What can hang from each mark:
kifevut: bimokas
vorol: losok
lubuv: busi
robil: rigu
bepek: bimokas busi
bimokas: bepek
losok: bimokas vorol
busi: bepek kifevut rigu tete
rigu: robil

Each row was made from one small tree. The marks that hang from a mark follow it in brackets, in alphabetical order. Every link used is in the known rows. Write each row's tree.
Known rows:
lubuv{busi{kifevut rigu tete}}: [-1.202 -0.601 -0.263 -0.032 0.366 0.832 0.900 0.297 -0.399 -1.623 0.801 0.767 -0.179 0.324 0.178 0.065 2.340 -1.674 0.568 0.489]
kifevut{bimokas{bepek{busi}}}: [0.178 1.247 0.390 0.984 2.019 0.869 -0.085 -0.547 0.332 -0.335 1.105 0.223 -4.576 0.920 -2.832 0.104 4.300 0.946 0.458 -1.192]
lubuv{busi{kifevut{bimokas{bepek}}}}: [-1.323 0.696 0.885 1.520 0.738 2.239 -0.585 0.848 -1.256 -0.038 1.205 1.310 -4.849 2.059 -1.680 -1.265 2.759 -0.502 1.100 -1.588]
vorol{losok{bimokas}}: [-0.098 0.974 1.936 -0.245 -0.792 -1.933 1.033 0.046 -0.990 0.024 -0.012 -0.254 -2.780 -0.926 0.455 -0.861 0.222 1.326 -0.433 0.660]
rigu{robil}: [1.012 -0.399 0.121 -0.913 -1.162 -0.957 -0.592 -0.130 -0.238 -0.223 -0.387 0.190 -0.491 1.060 0.026 -0.263 1.832 -0.114 0.705 0.848]
bepek{bimokas busi{kifevut rigu{robil}}}: [1.729 -1.710 -1.560 -2.903 1.730 -0.265 1.689 -1.722 -0.084 -2.049 0.853 -0.076 -4.194 3.299 -1.252 -0.315 5.325 -0.724 1.985 0.105]
kifevut{bimokas{bepek{busi{rigu tete}}}}: [-0.607 1.581 -0.032 1.634 2.317 -0.229 0.715 -1.136 0.696 -2.060 1.647 0.609 -3.664 -0.804 -3.056 1.500 6.318 0.284 0.648 -0.245]
losok{vorol}: [-0.284 0.301 0.352 1.342 0.476 0.468 -0.952 0.321 0.063 -0.421 -0.681 0.529 -1.026 -0.562 -0.473 -0.586 -0.342 -0.021 -0.576 -0.592]
busi{rigu}: [-0.032 0.054 -0.788 -0.713 -0.054 -0.593 0.977 -0.609 0.315 -0.873 0.339 0.479 0.574 -0.173 -0.207 0.336 0.774 -0.278 0.603 -0.191]
vorol{losok}: [-0.153 0.052 0.890 -0.804 -0.996 -0.368 1.197 0.110 -0.169 -0.121 0.671 -0.125 -0.769 -0.513 -0.016 -1.077 1.398 1.129 -0.403 0.302]
kifevut{bimokas{bepek}}: [-1.034 1.566 0.623 2.420 0.963 0.246 -0.597 0.118 -0.642 -0.017 0.979 0.882 -3.769 -0.140 -2.220 0.127 2.987 0.293 0.426 -0.982]
robil{rigu}: [-0.493 0.432 -0.625 -0.180 -0.179 -1.334 -0.067 -0.455 0.311 -0.716 -0.592 -0.446 -0.121 1.192 -0.740 0.388 0.078 0.294 -0.039 -1.315]
losok{bimokas vorol}: [-0.499 0.924 1.606 1.776 0.738 -1.000 -1.077 0.370 -0.657 -0.400 -1.251 0.397 -3.270 -0.858 -0.085 -0.439 -1.331 0.046 -0.714 -0.396]
bimokas{bepek{busi{kifevut rigu tete}}}: [-0.617 -0.645 -0.461 0.209 4.234 1.020 1.917 -1.450 0.906 -2.596 0.909 -0.091 -3.848 0.439 -1.468 0.159 4.660 -0.975 0.170 1.795]
kifevut{bimokas}: [-0.456 1.323 0.404 0.959 -0.500 0.081 -0.741 0.225 -0.615 0.336 0.800 0.639 -1.681 -0.481 -1.528 0.583 1.289 0.449 0.557 -0.996]
lubuv{busi{kifevut rigu}}: [-0.509 -0.645 -0.603 -1.426 -0.132 1.346 0.768 0.334 -0.480 -0.828 0.432 0.948 -0.562 2.062 0.298 -0.902 0.842 -1.336 1.350 -0.852]
bepek{bimokas busi{rigu tete}}: [0.382 -0.067 -1.413 -0.179 1.761 -1.305 1.757 -1.510 0.617 -2.436 1.315 -0.395 -1.817 -0.443 -1.280 1.772 5.041 -0.115 0.692 -0.010]
losok{bimokas{bepek}}: [-0.401 1.019 1.361 1.871 1.349 -1.413 -0.175 -0.201 -0.444 -0.192 -0.534 0.304 -4.269 0.080 -0.477 -0.482 0.368 0.146 -0.139 0.231]
vorol{losok{bimokas{bepek}}}: [-0.545 1.173 2.117 1.168 0.459 -1.919 0.929 -0.133 -0.854 -0.171 0.356 0.140 -5.114 -0.610 -0.423 -1.330 1.805 1.378 -0.489 0.707]
bepek{bimokas busi{tete}}: [0.406 -0.181 -0.451 0.464 1.901 -0.646 0.787 -1.036 0.265 -1.706 1.061 -0.851 -2.407 -0.187 -1.029 1.342 4.333 0.288 0.154 -0.012]
lubuv{busi{bepek rigu}}: [-0.546 1.085 -1.364 0.297 -0.709 0.716 0.601 0.458 -0.821 -1.194 1.088 1.047 0.117 1.219 0.891 0.570 1.564 -0.281 2.152 -2.719]
bimokas{bepek}: [-0.384 0.390 0.165 1.513 1.400 0.275 0.027 -0.069 0.140 -0.360 0.212 0.286 -2.201 0.367 -0.794 -0.612 1.560 -0.139 -0.148 0.254]
bimokas{bepek{busi}}: [0.699 0.051 0.067 0.223 2.720 0.837 0.412 -0.504 1.031 -0.538 0.322 -0.328 -2.915 1.439 -1.444 -0.665 2.906 0.506 -0.279 -0.108]
bimokas{bepek{busi{rigu}}}: [0.547 0.070 -0.654 -0.591 2.262 0.033 1.479 -1.282 1.256 -1.513 0.586 0.170 -2.339 1.331 -1.785 -0.190 3.355 -0.026 0.442 -0.346]
lubuv{busi}: [-0.131 0.175 0.351 -0.042 -1.558 0.613 -0.553 0.900 -0.266 0.253 0.053 0.492 0.850 1.339 0.541 -0.193 0.199 -0.315 0.482 -1.447]
kifevut{bimokas{bepek{busi{tete}}}}: [-0.412 1.548 0.809 2.352 2.233 0.436 -0.291 -0.446 0.515 -1.208 1.335 0.118 -4.198 -0.597 -2.731 1.062 5.556 0.614 -0.050 -0.079]

Which tree is each row?
[-1.816 1.648 -0.208 2.624 1.866 1.769 -0.104 0.167 -1.791 -1.456 2.024 0.531 -4.208 -1.658 -0.667 1.224 3.530 -0.016 1.288 -0.175] | busi{bepek kifevut{bimokas} tete}
[-1.004 1.257 1.681 3.214 2.140 -0.840 -1.063 0.051 -0.463 -0.618 -1.071 0.685 -5.239 -0.437 -1.086 -0.932 -0.002 0.112 -0.748 -0.294] | losok{bimokas{bepek} vorol}
[-0.232 1.096 2.230 1.034 1.984 -1.454 1.436 -0.459 0.145 -1.280 0.590 -0.613 -5.339 -1.146 -0.988 -0.456 4.501 1.609 -1.167 1.605] | vorol{losok{bimokas{bepek{busi{tete}}}}}
[-2.001 1.742 -0.959 2.049 1.986 0.914 0.748 -0.594 -1.471 -2.176 2.240 1.021 -3.676 -1.533 -0.895 1.647 4.218 -0.490 1.785 -0.335] | busi{bepek kifevut{bimokas} rigu tete}
[-0.053 -1.125 -1.242 -0.709 3.406 0.203 2.160 -1.822 0.220 -2.650 1.533 -0.332 -3.590 0.399 -1.297 0.838 5.066 -0.838 0.797 0.627] | bepek{bimokas busi{kifevut rigu tete}}
[-0.347 0.405 -0.488 0.710 2.679 -0.499 1.385 -1.231 1.357 -2.366 0.952 0.029 -2.105 -0.261 -1.775 0.794 4.990 -0.249 0.027 0.870] | bimokas{bepek{busi{rigu tete}}}
[0.273 0.948 1.437 1.671 2.967 -0.166 -0.607 -0.207 0.516 -0.852 -0.924 0.139 -5.983 0.493 -1.603 -1.008 1.355 0.371 -0.800 -0.462] | losok{bimokas{bepek{busi}} vorol}
[-1.498 0.481 -1.332 1.142 2.283 0.974 1.720 -0.685 -0.810 -2.671 1.481 0.334 -2.119 -1.270 0.436 0.962 2.766 -1.004 1.266 0.679] | busi{bepek kifevut rigu tete}
[-0.177 -1.063 -0.481 -0.591 0.290 -0.565 0.854 -0.915 -0.339 -2.241 0.340 0.504 -1.257 0.257 -0.048 0.571 3.842 -1.475 0.845 2.527] | busi{kifevut rigu{robil} tete}
[-1.065 -0.584 0.520 0.662 0.572 1.546 -0.068 0.892 -0.530 -0.726 0.536 0.242 -0.676 0.313 0.577 -0.390 1.429 -1.264 0.319 0.619] | lubuv{busi{kifevut tete}}
[1.185 -0.527 -1.309 -1.151 0.789 -2.126 1.219 -1.667 0.350 -2.678 0.929 -0.200 -2.175 0.786 -1.375 1.582 6.705 -0.061 1.485 0.554] | bepek{bimokas busi{rigu{robil} tete}}
[-0.339 0.969 -2.330 0.911 1.252 -0.871 1.418 -1.045 -1.144 -1.875 1.626 0.332 -2.416 0.116 -0.133 1.306 3.257 0.131 2.202 -2.067] | busi{bepek{bimokas} rigu}
[-2.054 0.938 -0.020 2.465 2.675 0.420 0.899 -0.766 -0.547 -2.065 1.778 1.167 -4.901 -0.979 -2.515 0.703 4.811 -0.913 0.803 0.822] | busi{kifevut{bimokas{bepek}} rigu tete}
[0.216 0.084 -0.634 -0.862 1.458 -0.586 1.458 -1.042 1.302 -2.061 0.660 -0.263 0.349 -0.864 -0.785 1.362 3.358 -0.246 0.081 0.854] | bepek{busi{rigu tete}}
[0.952 -0.354 -1.647 -1.514 1.800 -0.872 1.960 -1.592 0.508 -1.642 1.005 -0.229 -1.917 1.405 -1.222 0.696 3.502 0.282 1.115 -1.303] | bepek{bimokas busi{rigu}}
[-0.820 0.143 -0.503 0.249 0.837 2.773 0.051 0.982 -1.524 -0.576 0.879 0.538 -2.182 1.932 1.103 -0.816 0.859 -0.625 1.643 -1.758] | lubuv{busi{bepek kifevut}}
[1.221 -0.336 -0.620 -1.654 0.408 -1.455 0.841 -1.210 0.977 -2.296 0.286 -0.035 -0.216 0.540 -0.894 1.131 5.060 -0.076 0.641 1.521] | bepek{busi{rigu{robil} tete}}
[0.431 0.679 -1.373 -0.414 -0.384 -0.959 0.677 -0.567 -0.805 -1.743 0.649 0.773 -0.838 0.906 0.413 0.728 3.188 0.064 2.308 -0.560] | busi{bepek rigu{robil}}
[-1.176 0.707 0.586 1.866 2.179 1.633 -0.243 -0.156 -1.091 -0.436 1.145 0.880 -5.618 0.769 -2.102 -0.772 2.907 -0.336 0.623 -0.134] | busi{kifevut{bimokas{bepek}}}
[-1.208 1.514 -1.374 0.815 1.297 1.581 0.905 -0.376 -1.674 -1.539 1.828 1.144 -4.114 0.219 -0.810 0.652 2.878 -0.246 2.311 -1.587] | busi{bepek kifevut{bimokas} rigu}
[0.083 1.452 -0.334 0.175 2.011 0.163 0.855 -1.032 0.624 -1.197 1.398 0.796 -3.994 0.843 -2.998 0.521 4.944 0.661 1.107 -1.581] | kifevut{bimokas{bepek{busi{rigu}}}}
[-1.700 0.747 0.052 0.660 -0.094 0.832 0.211 0.225 -0.914 -1.436 1.559 1.450 -1.731 -0.215 -1.119 0.734 3.558 -1.195 1.417 -0.551] | lubuv{busi{kifevut{bimokas} rigu tete}}
[-1.192 1.426 -1.293 1.660 1.046 -0.655 1.076 -0.602 -0.443 -2.329 1.194 0.410 -0.408 -1.882 0.342 1.849 2.857 -0.272 1.222 -0.091] | busi{bepek rigu tete}
[0.252 -0.831 -0.989 -1.176 3.969 1.575 1.930 -1.318 0.850 -1.839 0.818 0.140 -4.228 2.323 -1.606 -1.009 3.414 -0.725 0.649 0.483] | bimokas{bepek{busi{kifevut rigu}}}
[-0.963 0.465 -0.210 0.449 -1.111 -0.589 0.421 0.227 0.133 -1.445 0.706 0.816 1.632 -0.306 0.311 1.018 2.343 -0.855 0.610 -0.441] | lubuv{busi{rigu tete}}
[0.264 0.117 0.265 -1.174 2.023 2.275 0.179 -0.271 -0.199 -0.487 1.032 0.079 -4.177 1.359 -1.816 -0.298 2.616 0.068 0.784 -0.410] | bepek{busi{kifevut{bimokas}}}
[-1.192 1.494 -0.422 1.296 1.491 2.093 -0.085 0.166 -1.873 -0.573 1.681 0.649 -4.600 0.270 -0.627 0.366 2.008 0.083 1.833 -1.317] | busi{bepek kifevut{bimokas}}
[-1.161 -0.538 -0.529 0.125 1.743 0.300 1.511 -0.759 0.036 -1.982 0.686 0.369 -1.009 -0.969 -0.153 0.643 2.072 -1.427 0.282 1.783] | busi{kifevut rigu tete}
[0.996 0.982 -0.437 -0.479 0.702 -0.662 0.314 -1.080 0.309 -1.581 1.031 1.024 -4.239 2.134 -3.083 0.303 6.583 0.617 1.573 -0.748] | kifevut{bimokas{bepek{busi{rigu{robil}}}}}
[-0.470 0.432 -0.282 -0.458 2.462 1.070 1.118 -1.102 0.219 -2.056 1.571 0.355 -3.135 -0.281 -1.892 1.066 4.749 -0.605 0.894 0.652] | bepek{busi{kifevut{bimokas} rigu tete}}
